Each row was made from one path, in order. Every step used is in the known rows, and no mark comes twice. Write each row's path.
Known rows:
p, s: [ -8  -7  -7   1  -9  -4   9  -2   6   3  -3  29   5 -13   2   0 -19  12
 -20  19   7  -7]
x, j: [ 12   2   0 -10 -13  -2   9  16   1  10  14 -11   4   5  -3  41  17  16
   2  -1 -21  -5]
e, j, x, s: [  5 -30 -10 -23 -11   1  37   0  20  11  20  25   4  -5 -20 -21   6 -12
   8 -22  10   5]
m, z, p: [-20  -3   9  17  -8 -15 -14   1  20   3   1  -4  -7   9 -11  23  -5  13
 -24  18  -3   4]
s, p: [  0  10   9   4 -11   1  15  15  -9  -9   1 -17  -4   0   8   6   0  -3
  11  12   1   8]
z, m: [-16   3  -6   5   8 -14 -10  12   1 -12  14 -24  -2  -6   8  -3 -20  24
  -5  20 -17   4]
s, p, r, j: [ 15  37  -2   7   2 -10   1  10 -37  -4   4 -22  -7   9  12  -1  24   2
  30  -7   5  -2]
s, x, j: [ 12  -8  -4 -18  13 -12   0   2  24   5   9 -10   9  15  -3  23  13  -5
   9  -6 -20  -6]
y, p, s, x, j, e: [ 27   0  16  -4  -5  28 -16  -7  13   4 -21  20  11   1  17  31 -12 -18
   1 -11  -7 -21]
y, p, s, x: [  4   9   3   7   6   1 -21 -19  16  -3 -24  20   7   0   7   4 -35 -13
 -12  14  20 -21]
e, j, x: [  1 -27   3 -12  -6  -2  28   3  31  -7   7  19  13  -9 -10  -5   5  -4
   5 -20  -7   8]
y, p, z: [ -4  15  23  10  -4  17 -15   3 -16  11 -20   5  -6   1   0  11 -22  22
 -23  25  -7  -5]
y, p: [  6  19  20  10 -21   9 -10  15 -10  -2  -9 -11   4   2   5  34 -15  14
  -3  12   1  -6]
x, j, e: [ 16 -17  13 -16 -21  26   8  25   2  11   8  -4  10   2  12  38  20  14
   5 -14 -40   7]
e, j: [ -8 -15  -4  -4  -9  11  17  19   7   2  12  24   2  -6   5  10   3   2
   5   1 -12  16]
x, s, p, y: [  0   5 -12   7  -5   9   3   5 -39   1   5 -13  -8   3   3 -25  10 -10
   1 -12  19  25]
p, r: [ -5  -2 -17   4  -2 -14  -1  31 -18  -4   2 -14  13  -4   3  -1  23  29
  -5   4  -8   3]
z, p: [-10   7   4  16 -18  -1 -11   6  -3  -8  13 -15  -3   8  -3  21  -5  16
   7  12   1   3]
m, z: [-18 -16   9  -3   0 -17   3  12  25  11  -5   3   4   2  -6  12  -2  17
 -39  17 -14   8]
p, z, m: [-27  -1  -6   7  26  -8  -9   0  -7   0   2  -7 -10  -6   5 -20 -28  31
 -24  32 -24   3]
y, p, z, m: [-14  25  13  17  14   6 -29  -2 -19  -5 -13 -15 -14  -6   7  -1 -38  28
 -19  33 -10  -8]
r, p, y: [-19   7  14  20  -1  10 -44 -10 -14 -13 -16 -12   2  -5   8  20  14   6
  -3  -2  -9  13]

Which path is each row?
[-11  -2 -14  14  12  -9 -20 -28  23 -11  -2  20   1   7  -2  -5 -25 -14
  -3  17  18 -12] => z, p, s, x
[  5  15 -25  -3  -8  -7  16  30 -41   3   8 -23  -6  -1  -1 -28  25  -2
  17  -2  24   2] => x, s, p, r
[  8  -5  -7  -2  -1  -6  13 -10 -13  -6   3 -17   4   0 -11 -39   9 -17
   3 -32  22  18] => j, x, s, p, y
[  8  -9  16  -9   9  22 -25 -24  27   1 -20  22   4  -2   9  32  11 -25
  12  -8 -19 -21] => r, p, s, x, j, e
[-15   0   5   4  16  -3 -31 -35  31  -7 -22  20   0  -6   1   6 -15 -19
  -2  16   9 -23] => r, p, s, x
[  2 -24   4   3  12   3 -20 -21  43   8 -10  27  -1   9  -2  20  -1 -16
 -19  -8 -12 -13] => m, z, p, s, x, j, e
[ 16 -28  -3 -18   8  15   1  -8  27   8  -8  28  15   2  14  11   0 -14
  -2 -11 -21  -9] => p, s, x, j, e
[  2   8   2  -4  16  -3 -28 -34  27   1 -13  19  -3  -2  -7  31   5 -21
  12   3   3 -31] => r, p, s, x, j
[  9  20  -7  -2   4 -11  -3   4 -22   4   9  -6   4   8   6  10  22  20
  13  -6  -8  -2] => p, r, j
[  5   6  -5  -9 -15   3  27  16 -20  10  13 -13 -14   5  -2 -14   1 -11
  12   8  19   3] => x, s, p
[ -1  18 -12  10   0 -12   5  32 -30 -15  -2 -28   3  -4   9 -10  25  11
  13   1   5   4] => s, p, r
[  0 -13  -1 -18   6  10  44  -8   1  11   4  27 -15  -5 -22 -49   2 -22
   5 -11  18   4] => e, j, x, s, p, z
[ -7   7  -1  20   0   4  -7  10 -26 -16  -5 -18   3  -1  14  -9   8  -1
   0  -7   1  28] => s, p, y
[ 10 -21  -4 -24 -12 -14  29  -4  15  11  18  -4   9   0 -23 -21  -2   1
  -5 -13  10  -4] => j, x, s
[ -8   5  -5  -8  23 -16  21 -18  -8  -2   7 -20 -20  -4 -15 -60 -22  -4
  -2   7  13  -5] => j, x, s, p, z, m
[  6 -12 -12  -2   1   7  25  -4 -10  -8   6   9   0  -8 -10 -42  18 -31
  18 -44  24  26] => e, j, x, s, p, y
[ 23  18   2  -6   4  -2  11 -35 -17   3  10 -11  -6  13  -8 -29   9 -27
  22 -41  23  13] => r, j, x, s, p, y
